Known rows, with every way that one mark hangs from another
(bege bitap (nono (manol babovi (zenapo kure))) puzot): 15 23 -21 0 -22 -27 -3 41 -8 12 10 -19 -24 12 -30 -14 0 26 -35 31 -1 17 4 10
(nono (manol zenapo)): 3 12 3 -4 -8 -9 -13 29 -12 -2 4 -1 -15 0 -35 10 0 23 -11 42 -1 11 21 -3
(kure (zenapo manol)): 12 12 -7 11 12 2 -5 22 -12 6 -10 -13 -9 -4 -34 10 3 19 -2 17 10 8 31 1
(zenapo kure manol): 12 21 1 19 -5 -7 -6 10 9 0 -15 -19 -12 3 -14 55 4 -5 2 5 2 -16 12 1
(bege bitap (nono manol)): 18 11 -13 1 -22 -3 -2 38 -28 23 7 -6 -22 1 -29 -13 -6 25 -26 39 6 16 10 5
(puzot (bege (bitap luzopot) (nono (manol lipara)))): 12 10 -4 0 -2 -2 -27 16 -17 24 -2 -13 -18 -12 -38 21 -14 -17 -25 39 2 20 9 3
(roto goso luzopot): 5 -1 -9 -10 -15 -13 11 0 -29 37 -13 -16 -9 -16 -18 -14 -3 -12 -5 15 11 16 16 -11
(nono (manol (lipara luzopot) (zenapo kure))): 3 21 0 6 5 -29 -3 19 18 -13 6 -4 -11 -3 -35 46 2 -2 -12 37 -8 24 10 -3
(roto luzopot): 1 6 -2 -1 -6 -8 8 4 -23 28 1 -15 -13 -17 -3 4 -6 -2 -1 2 11 9 15 1
(puzot (bege bitap)): 9 11 4 2 -5 2 -7 11 -16 23 -12 -13 -20 -18 -17 4 -7 -23 -13 15 -6 15 9 0
(puzot (bege (bitap luzopot) (nono manol))): 15 9 -7 0 -4 7 -26 19 -20 25 -4 -13 -19 -10 -36 8 -13 -4 -25 43 3 15 8 4
(bege (bitap luzopot) (nono (manol zenapo)) puzot): 24 18 -27 -11 -19 -7 -27 35 -20 11 8 -24 -27 6 -35 -31 -9 42 -37 33 1 9 6 9
(bege (bitap luzopot) (nono manol)): 26 12 -18 -4 -15 4 -18 27 -21 22 10 -11 -19 -4 -37 -9 -8 27 -27 45 8 11 8 3
(lipara luzopot (manol (zenapo kure))): 8 6 1 12 15 -21 6 20 32 -24 -3 -1 -12 -3 -17 9 13 20 -2 45 -6 29 11 8
(lipara luzopot (manol babovi zenapo)): 3 2 5 11 20 -31 8 24 47 -21 9 9 -11 -11 -35 8 15 21 -7 51 -3 37 20 14
(bege bitap nono puzot): 21 14 -23 -1 -20 -8 -1 31 -26 23 2 -21 -28 4 -6 -46 -4 21 -28 0 6 9 5 13
(nono manol): 7 9 -2 0 -10 -4 -8 27 -12 12 8 -1 -20 -3 -33 16 0 17 -11 43 4 8 20 1
(goso roto): 14 5 4 -5 -13 -2 14 3 -36 16 2 -1 -18 -17 -27 5 12 -3 -8 2 23 9 9 -1
(kure (zenapo (manol babovi (lipara luzopot)))): 8 14 -5 18 27 -22 3 16 22 -1 0 -8 -5 -13 -45 38 7 -2 -6 17 6 24 27 6
(puzot (bege (bitap luzopot) nono)): 16 9 -4 1 3 7 -20 8 -17 25 -9 -16 -15 -12 -21 -2 -11 -17 -20 17 4 15 6 5
(puzot (bege (nono manol))): 1 2 3 5 4 2 -16 23 -21 21 -8 -4 -16 0 -23 14 -10 -11 -14 34 9 16 16 9
(zenapo kure (manol babovi (lipara luzopot))): 8 25 3 28 15 -36 7 4 50 -8 -1 -11 -6 -8 -30 90 8 -31 -3 6 -2 4 9 7
(kure (zenapo (manol lipara))): 9 13 -4 11 15 -8 -7 18 -9 4 -9 -14 -8 -7 -38 25 2 4 -3 11 7 11 30 -1

Rows
1 9 10 3 7 -32 -2 19 18 -8 4 -2 -8 1 -33 19 19 11 0 40 1 16 20 2 -> (lipara (manol babovi (zenapo kure)))
1 27 7 11 26 -53 14 -4 53 -17 9 -4 2 -9 -28 54 13 -32 -8 5 -5 31 4 -1 -> (manol babovi (lipara luzopot) (zenapo kure))
5 6 8 1 2 -18 -6 22 0 -11 -6 -6 -12 3 -21 4 13 19 2 36 -1 11 20 -1 -> (lipara (manol (zenapo kure)))
5 8 3 14 21 -35 12 18 51 -22 6 4 -9 -7 -29 23 19 12 -4 48 -4 35 12 12 -> (lipara luzopot (manol babovi (zenapo kure)))
6 10 0 2 -8 -1 -16 29 -25 17 -9 -8 -19 -3 -27 2 -11 -5 -24 39 -3 22 11 4 -> (puzot (bege bitap (nono (manol zenapo))))
28 21 -23 -10 -15 -3 -15 11 -10 17 4 -30 -28 -14 -22 -30 -3 17 -24 4 -4 -1 4 4 -> (bege (bitap luzopot) puzot)
17 13 -13 6 -12 -15 1 34 -8 16 10 -4 -21 -5 -30 4 -7 10 -29 39 1 28 6 7 -> (bege bitap (nono (manol (lipara luzopot))))
5 16 7 22 14 -30 -1 11 45 -6 5 -3 -11 -15 -37 65 2 -20 -7 10 1 6 19 12 -> (zenapo (manol babovi (lipara luzopot)))
1 21 4 -1 -4 -28 -11 19 -1 -5 4 -7 -10 3 -35 44 2 -2 -10 33 -4 13 15 -8 -> (nono (manol lipara (zenapo kure)))
8 23 5 19 0 -21 -8 7 12 -2 -12 -19 -9 0 -21 74 3 -23 1 -2 0 -12 13 -2 -> (zenapo kure (manol lipara))
-1 20 9 7 26 -47 8 2 47 -15 13 3 -2 -15 -34 35 9 -23 -11 6 -4 32 12 2 -> (manol babovi (lipara luzopot) zenapo)
-1 3 13 -1 5 -28 -7 24 13 -7 7 5 -11 -5 -36 4 15 18 -3 44 3 18 27 5 -> (lipara (manol babovi zenapo))
6 10 -1 12 4 -17 -4 24 6 20 2 -2 -17 -13 -37 28 -9 -25 -28 41 -2 34 6 11 -> (puzot (bege bitap (nono (manol babovi (lipara luzopot)))))
11 12 -2 -2 0 -4 -25 18 -7 18 0 -10 -13 -9 -43 14 -9 -6 -26 43 1 22 9 4 -> (puzot (bege (bitap luzopot) (nono (manol babovi zenapo))))
27 15 -31 -7 -21 -3 -23 34 -22 23 11 -23 -30 2 -34 -28 -9 37 -36 34 6 7 6 12 -> (bege (bitap luzopot) (nono manol) puzot)
11 20 -17 -4 -19 -35 -9 41 -8 13 14 -14 -25 6 -39 -11 -3 16 -38 28 -2 22 10 11 -> (bege bitap (nono (manol babovi lipara zenapo)) puzot)
8 7 -2 5 -10 3 -14 29 -26 27 -6 -8 -21 -6 -27 5 -11 -8 -23 39 1 20 10 6 -> (puzot (bege bitap (nono manol)))
5 24 4 9 20 -36 7 -2 29 -20 -3 -10 -2 -6 -13 38 6 -21 -5 0 -8 25 3 -5 -> (manol (lipara luzopot) (zenapo kure))
2 18 -12 1 -3 -40 -10 30 1 4 12 -12 -17 17 -31 15 2 6 -25 20 7 14 12 11 -> (bege (nono (manol babovi lipara (zenapo kure))) puzot)
5 26 8 20 6 -34 -2 5 30 0 -2 -14 -6 -4 -32 87 8 -32 0 2 2 -7 12 1 -> (zenapo kure (manol babovi lipara))
